Every row comes from one small tree of marks. Brackets hold a mark, then the marks that hang from it, in alphabetical order. Every link used is in the known rows. Which tree was each row made from?
Known rows
(B T): +0.57 +0.99 -2.62 -2.07 +0.70 +1.01 +1.27 +1.95 -2.18 +2.31 +1.40 -3.60 -1.51 +0.22 -3.63 -0.14 -1.43 -1.03 -3.26 -0.06 +3.55 +1.01 +1.15 +0.04
(E K): +0.32 +0.74 -2.41 -2.70 +0.19 +0.74 +1.19 +0.74 -1.62 +2.00 -0.41 -3.78 -2.31 -0.74 -4.78 +0.69 -0.86 +1.33 -1.80 -2.56 +3.96 +0.71 +1.54 -0.06
(A (B T) (K S) (V D)): +1.96 +2.63 -2.07 -2.78 +0.28 -1.28 +4.36 +0.42 +1.06 -0.54 +1.53 -3.73 -2.34 +0.73 -3.69 -0.64 -1.76 +0.62 -2.42 +1.47 +0.41 -0.55 +1.28 -0.90
(C F K): -0.33 -0.58 -2.18 -1.81 -0.09 -1.00 +0.80 +0.06 -1.92 +1.17 -0.81 -5.14 -0.39 -1.01 -3.50 +1.06 -3.00 -0.02 -1.68 -1.93 +3.86 +1.10 +0.34 -0.39
(K A): +0.15 -0.08 -1.39 -3.23 +1.51 +0.67 +0.90 +0.40 -1.76 +1.04 +0.29 -3.78 -1.24 -1.10 -3.26 +0.96 -0.16 -0.90 -1.64 -0.55 +2.50 +1.21 +1.97 +1.08
(F C): +0.21 +1.60 -1.39 -2.02 +0.90 +1.40 +0.99 +1.53 -0.26 +1.32 -0.67 -3.14 -0.83 -1.39 -4.46 -0.02 -0.87 -0.68 -2.41 -0.60 +3.00 +0.54 +0.46 +0.04
(K (S Q)): -1.06 +0.48 -1.38 -1.81 +1.00 +0.90 +1.24 +2.16 -2.05 +1.10 +0.36 -3.22 -2.18 -1.40 -2.24 -0.74 -0.42 -1.47 -1.73 +0.26 +2.70 +0.73 -0.22 +1.40
(E (K (A B) S) N): -0.16 +1.28 -0.99 -2.92 +1.24 -1.68 +3.24 -0.64 -2.19 +1.38 -0.83 -3.38 -2.28 -0.69 -2.24 +0.08 -0.28 +0.00 -0.09 -1.06 +1.84 -0.22 +0.89 +1.70
(E (K S) N): -0.66 +1.09 -1.61 -2.86 +0.39 -0.42 +2.02 +0.44 -2.32 +1.79 -0.24 -3.70 -1.73 -0.46 -3.32 -0.18 -1.05 +0.79 -0.52 -1.99 +3.79 +0.61 +0.25 +1.33
(E K N): -0.05 +0.66 -2.08 -2.74 +0.00 -0.43 +0.84 -0.55 -2.32 +2.47 -0.78 -3.96 -2.13 -0.50 -4.05 +0.26 -1.32 +0.98 -1.35 -2.51 +4.29 +0.51 +1.06 +0.58
(V (A (K (S Q))) D): -0.09 -0.05 -1.13 -2.94 +0.31 -0.42 +3.07 -0.42 -0.35 -1.87 +1.19 -3.35 -3.21 +0.27 -4.18 +0.23 -0.85 +0.66 -0.93 +0.44 +0.56 +0.24 +0.91 +0.04
(B (A V) T): +2.59 +1.19 -3.44 -2.82 -0.18 +0.86 +1.89 +0.88 -1.15 +2.06 +1.69 -4.07 -2.66 +1.46 -2.94 -0.18 -1.40 -0.41 -3.64 +0.71 +2.07 +0.37 +0.00 +1.09
(S Q): -0.26 -0.08 -1.91 -1.62 +0.67 +0.85 +0.11 +1.23 -2.06 +1.73 -0.18 -3.45 -2.55 -1.37 -2.97 -0.34 -0.62 -1.24 -2.49 -0.26 +3.31 +0.64 +0.52 +0.59
(B (A K (V D)) T): +3.06 +1.01 -3.34 -3.63 -0.28 -0.14 +2.77 -0.94 +0.32 -0.25 +2.29 -3.72 -2.82 +1.84 -4.63 +0.45 -2.12 +1.39 -2.85 +1.52 +0.82 +0.09 +1.31 -0.30
(V (A B (K S)) D): +0.52 +1.65 -0.95 -3.25 +0.27 -1.83 +4.29 -0.16 +0.97 -1.77 +0.61 -4.59 -3.11 +0.85 -4.72 -0.09 -1.09 +1.01 -0.70 -0.44 +0.05 -0.46 +1.83 -0.52
(A (B T) (K (S Q)) V): +2.04 +1.56 -2.09 -1.54 -0.11 -0.34 +2.90 +0.99 -1.12 +1.09 +0.80 -2.82 -3.55 +0.02 -1.84 -1.31 -1.23 -0.57 -2.98 +2.09 +0.76 -0.48 -0.16 -0.18
(K (A B) S): -0.18 +1.30 -0.76 -2.72 +1.79 -0.56 +2.82 +1.36 -1.22 +0.61 -0.01 -3.87 -1.66 -1.03 -2.05 -0.10 +0.14 -1.46 -0.90 +0.06 +1.07 +0.31 +1.30 +1.53
(A (B T) (K S)): +0.95 +2.07 -1.74 -1.95 +0.31 -0.30 +3.32 +1.92 -1.61 +1.16 +1.44 -3.37 -2.43 +0.49 -3.11 -0.96 -1.63 -0.12 -1.98 +1.00 +1.60 +0.15 +1.10 -0.53
(S (K (A (V D)))): +0.91 -0.09 -2.42 -3.84 +1.16 +1.13 +1.85 -2.38 +0.60 -0.33 +0.42 -3.58 -1.12 -1.91 -4.62 +1.25 -0.61 +0.51 -1.07 -1.42 +1.42 +0.54 +1.79 +0.33
(E (K (A (V D))) N): +1.22 +0.27 -1.99 -4.15 +0.96 -1.48 +2.24 -3.02 -0.20 +0.08 -0.56 -3.62 -1.74 -0.40 -4.02 +1.50 -0.58 +1.26 -1.23 -1.17 +2.06 -0.05 +1.78 +0.91
(S (K A) Q): -0.52 -1.43 -2.16 -2.19 +1.27 +2.27 +0.36 -1.23 -2.78 +1.54 +0.15 -2.29 -2.14 -2.72 -3.12 +0.57 -0.31 -0.90 -0.96 -0.94 +2.28 +0.96 +0.79 +0.96
(U N): -0.45 +0.90 -2.11 -3.10 -0.03 -0.20 +1.55 +1.97 -1.31 +2.05 +0.36 -5.73 -0.27 -2.43 -2.76 +0.42 -1.01 -0.79 -2.37 -1.29 +3.73 +1.47 +1.92 +0.65
(F (C (K (A V)))): +1.86 +1.06 -1.27 -2.75 +1.53 +0.54 +1.31 -1.52 +0.11 +0.48 -0.81 -3.85 +0.20 -1.73 -3.60 +2.15 -1.19 -0.19 -2.04 -0.34 +1.50 +1.06 +0.36 +0.37
(K A (S Q)): -0.81 -0.44 -0.98 -2.40 +1.99 +0.86 +1.57 +1.02 -2.47 +0.48 +0.60 -2.61 -1.75 -1.61 -1.63 +0.13 +0.27 -1.85 -1.07 +0.97 +1.67 +0.99 +0.29 +2.05
(K (A B V) S): +1.16 +1.73 -0.94 -3.17 +1.28 -0.79 +2.99 +0.64 -0.04 +0.34 -0.32 -4.22 -1.88 -0.94 -1.79 -0.13 +0.22 -1.20 -1.60 +0.32 +0.64 -0.03 +0.86 +1.62
(B (A (K S) V)): +2.11 +1.10 -2.14 -3.87 -0.62 +0.35 +2.37 +0.32 -0.24 -0.04 +1.05 -4.25 -2.74 +0.62 -3.26 -0.18 -1.12 +1.20 -1.26 +0.48 +0.91 +0.47 +0.15 +1.33

Write each row's tree
+0.91 +0.01 -2.34 -2.31 +1.20 +0.03 +2.24 -2.64 +0.38 -0.03 -0.63 -2.83 -2.94 -2.53 -3.26 +0.23 -0.35 -0.46 -1.46 -0.36 +0.24 -0.79 +1.09 +0.19 | (S (K (A B (V D))) Q)
-0.21 +0.39 -1.52 -3.48 +1.42 +0.85 +2.68 +0.57 -1.96 +0.78 +0.29 -2.97 -1.45 -0.90 -3.44 +1.21 +0.10 +0.72 -0.46 -1.24 +2.42 +0.96 +1.35 +1.37 | (E (K A S))
-0.12 -1.43 -1.73 -2.49 +0.88 -1.00 +1.09 -0.96 -2.34 +0.53 -0.63 -4.54 +0.03 -1.27 -2.84 +2.04 -2.25 -0.41 -1.05 -1.15 +2.76 +1.27 +0.90 +0.30 | (C F (K A))
+1.78 +1.37 -2.12 -2.59 +0.10 -1.52 +3.89 -0.63 +0.04 -0.48 +1.50 -4.14 -3.51 +1.84 -5.16 +0.27 -1.72 +0.78 -2.55 +0.16 +0.54 -0.51 +2.28 -1.58 | (V (A (B T) K) D)
+0.16 -0.48 -1.60 -1.93 +0.78 -2.31 +1.88 -0.98 -1.73 +0.77 -1.47 -4.82 -0.89 -1.20 -2.42 +1.39 -2.19 -0.78 -1.20 -1.02 +1.91 +0.33 +0.97 -0.06 | (C F (K (A B)))
-0.32 +1.18 -0.58 -2.51 +2.30 +0.72 +2.34 +0.08 -0.94 +0.09 -0.08 -3.37 +0.89 -1.76 -3.26 +1.66 -1.02 -0.62 -0.55 +0.05 +1.40 +1.45 -0.07 +1.06 | (F (C (K A S)))
+0.68 +0.81 -1.89 -3.39 -0.13 +0.53 +2.23 +0.99 -1.38 +0.25 +1.38 -3.88 -2.54 +0.53 -3.54 -0.24 -1.38 +0.99 -0.59 +0.36 +1.41 +0.86 +0.65 +1.17 | (B (A (K S)))
+0.90 -0.89 -2.08 -3.27 +0.84 -2.02 +2.08 -2.49 +0.33 -1.20 -0.57 -4.78 +0.13 -0.95 -3.42 +2.38 -2.25 +0.26 -1.59 -0.59 +1.62 +0.60 +1.09 -0.13 | (C F (K (A (V D))))
-0.25 -0.01 -1.35 -2.19 +0.33 +0.74 +1.29 +1.19 -2.02 +0.39 +0.62 -2.91 -2.56 -1.11 -2.90 -0.53 -1.01 -0.06 -1.16 +0.68 +2.12 +0.70 +0.43 +0.44 | (A (K (S Q)))
-0.48 +2.00 -0.87 -1.80 +1.38 +0.73 +2.00 +1.24 -0.55 +0.66 -0.21 -3.91 +0.49 -1.58 -3.84 +0.80 -1.79 -0.21 -1.20 -0.73 +2.50 +1.24 -0.59 +0.37 | (F (C (K S)))
+0.42 +0.68 -1.07 -2.36 +1.98 +0.69 +1.21 -0.73 -1.03 +0.69 -0.57 -3.54 +0.43 -1.77 -3.91 +2.16 -1.38 -0.38 -1.43 -0.53 +1.96 +1.36 +0.79 +0.31 | (F (C (K A)))
+0.48 +0.97 -1.13 -4.01 +1.88 -0.24 +3.08 -0.12 +0.92 -1.48 +0.89 -3.79 -0.76 -0.74 -3.11 +0.80 +0.12 -0.43 -1.28 +0.58 +0.78 +0.60 +1.35 +1.44 | (K (A (V D)) S)
+1.34 +2.11 -1.75 -3.01 +1.89 -1.15 +4.60 +0.32 +0.55 -0.44 +1.41 -3.45 -1.54 +0.25 -2.38 +0.00 -0.43 -1.22 -2.38 +1.84 -0.07 -0.36 +1.12 +0.72 | (K (A (B T) (V D)) S)
+1.48 +1.15 -1.73 -1.80 +1.53 -0.18 +3.15 +0.81 -1.63 +1.26 +0.78 -2.53 -2.78 -0.42 -0.53 -0.69 -0.02 -2.28 -2.91 +2.45 +0.28 -0.41 -0.33 +1.48 | (K (A (B T) V) (S Q))
-0.52 +0.29 -1.02 -3.03 +1.99 +0.03 +1.92 +0.18 -2.07 +0.40 +0.67 -4.57 +0.10 -1.20 -2.63 +1.72 -1.16 -0.41 -0.43 -0.63 +1.98 +1.93 +0.88 +1.43 | (C (K A S))
+2.28 +2.35 -2.58 -1.84 +0.13 -0.39 +2.13 +1.26 -0.50 +2.28 +0.36 -4.30 -2.71 +0.29 -2.83 -0.80 -1.27 -0.99 -3.99 +0.16 +2.29 -0.32 +0.74 -0.14 | (A (B T) V)
+0.39 -0.21 -2.73 -1.09 +1.31 +1.35 +1.86 -0.74 -3.16 +2.42 +0.70 -1.90 -2.92 -1.68 -2.36 -0.15 -0.83 -1.61 -2.09 +0.33 +1.36 -0.07 +0.57 +0.23 | (S (K (A (B T))) Q)
+0.44 -0.05 -1.98 -2.50 -0.10 +0.70 +1.83 +0.71 -2.13 +0.37 +1.06 -2.95 -3.45 -0.03 -2.65 -0.54 -1.03 +0.31 -0.87 +1.31 +1.09 +0.51 -0.24 +1.36 | (B (A (K (S Q))))
+0.32 +1.65 -1.44 -2.26 +1.93 -0.15 +3.54 +1.80 -2.06 +1.33 +1.32 -3.11 -1.53 +0.01 -1.77 -0.30 -0.36 -1.84 -1.94 +1.27 +1.16 +0.37 +0.96 +1.10 | (K (A (B T)) S)
+1.17 +0.88 -2.23 -3.24 +1.10 -0.19 +2.68 -2.35 +1.10 -0.13 -0.37 -3.83 -2.04 -1.92 -4.22 +0.62 -0.58 +0.23 -1.09 -1.30 +0.55 -0.48 +1.90 +0.03 | (S (K (A B (V D))))
-0.25 +1.31 -0.39 -1.02 +2.33 -0.28 +2.77 -0.13 -1.09 +0.37 -1.05 -2.77 -1.04 -2.34 -1.79 +0.68 -0.79 -1.60 -1.04 +1.11 +0.27 +0.22 -0.77 +0.90 | (F (C (K (A B) (S Q))))
+2.12 +1.60 -2.26 -2.87 +1.57 -1.16 +3.37 -0.56 +0.55 +0.11 +0.87 -3.61 -1.98 +0.31 -3.10 +0.40 -0.69 -0.93 -3.21 +1.30 +0.42 -0.44 +1.94 +0.00 | (K (A (B T) (V D)))
+1.69 +1.07 -2.79 -3.60 +0.21 -0.37 +2.08 -0.31 +1.15 -0.25 +0.71 -4.71 -2.50 +0.47 -4.11 +0.21 -1.14 +0.52 -2.34 -0.15 +1.39 +0.02 +0.92 +1.02 | (B (A (V D)))
+1.92 +2.48 -2.64 -2.27 +0.68 -1.22 +3.11 +0.51 +0.95 +0.73 +0.70 -4.23 -2.37 +0.45 -3.73 -0.49 -1.46 -0.54 -3.78 +0.53 +1.56 -0.67 +1.42 -0.68 | (A (B T) (V D))
+1.39 -1.09 -2.03 -2.87 +0.38 -1.23 +1.15 -1.68 -1.10 +0.36 -0.91 -4.82 -0.23 -1.17 -2.53 +2.00 -2.07 -0.23 -1.73 -0.97 +2.25 +0.96 +0.49 +0.46 | (C F (K (A V)))
+1.13 +1.47 -1.44 -2.41 +0.21 -1.53 +3.18 -0.32 +1.12 -1.24 -0.17 -3.52 -3.37 -0.87 -2.95 -0.85 -0.99 +0.30 -1.66 +1.26 +0.13 -0.95 +0.73 -0.35 | (A B (K (S Q)) (V D))
+2.70 +2.02 -2.58 -2.59 -0.02 -1.39 +3.14 -0.50 +0.96 +0.06 +0.96 -3.95 -2.81 +0.67 -4.43 -0.18 -2.02 +0.82 -3.29 +1.05 +0.96 -0.64 +2.01 -1.71 | (A (B T) K (V D))
-0.49 +0.22 -1.17 -3.57 +1.25 -0.42 +2.34 -0.67 -2.73 +1.21 +0.01 -3.07 -1.43 -0.69 -2.68 +0.76 -0.32 +0.36 +0.06 -1.10 +2.66 +0.80 +0.80 +2.03 | (E (K A S) N)
+1.79 +0.13 -2.97 -1.52 +0.74 +1.20 +1.94 -1.48 -1.91 +2.26 +0.47 -2.24 -3.11 -1.64 -2.07 -0.23 -0.59 -1.42 -2.76 +0.55 +0.95 -0.39 +0.14 +0.38 | (S (K (A (B T) V)) Q)
+1.26 +1.10 -1.41 -3.12 -0.11 -1.97 +3.21 -1.12 +0.86 -1.19 +0.13 -4.85 -3.50 +0.79 -5.43 +0.44 -1.27 +1.23 -1.53 -1.01 +0.53 -0.55 +2.57 -1.21 | (V (A B K) D)
+2.40 +2.39 -2.10 -2.42 -0.26 -0.51 +3.40 +1.19 -0.49 +0.97 +1.07 -3.74 -2.63 +0.64 -2.86 -0.88 -1.56 +0.04 -2.75 +1.17 +1.12 -0.22 +0.68 -0.42 | (A (B T) (K S) V)
+2.37 +0.51 -2.90 -2.44 -0.47 +0.92 +2.58 +0.51 -1.78 +0.83 +2.22 -2.58 -3.61 +1.16 -2.07 -0.71 -1.40 +0.11 -2.60 +2.66 +0.60 +0.22 -0.89 +1.13 | (B (A (K (S Q)) V) T)
-0.61 +0.50 -0.78 -1.86 +1.91 -0.38 +2.43 +1.07 -1.85 +0.69 -0.24 -2.93 -2.68 -1.62 -1.14 -0.51 +0.32 -2.08 -1.28 +1.07 +0.80 +0.00 +0.41 +1.71 | (K (A B) (S Q))
+0.17 -0.25 -1.68 -3.38 +0.96 -0.47 +1.20 -1.54 -2.78 +1.92 -0.57 -3.32 -1.81 -0.73 -3.44 +1.28 -0.51 +0.58 -0.73 -1.70 +3.24 +0.71 +1.62 +1.33 | (E (K A) N)
+1.08 +1.94 -1.66 -2.77 +0.32 -1.55 +5.02 +0.25 +0.12 -1.05 +2.06 -3.91 -3.04 +1.87 -4.37 -0.29 -1.45 +0.62 -1.75 +0.79 +0.01 -0.42 +1.52 -0.77 | (V (A (B T) (K S)) D)
+0.62 -0.19 -1.45 -3.13 +0.82 -0.43 +2.01 -1.57 -2.28 +1.13 -0.56 -2.50 -2.60 -1.19 -1.44 +0.36 +0.17 -0.08 -0.92 -0.08 +1.90 +0.11 -0.38 +2.38 | (E (K (A V) (S Q)) N)
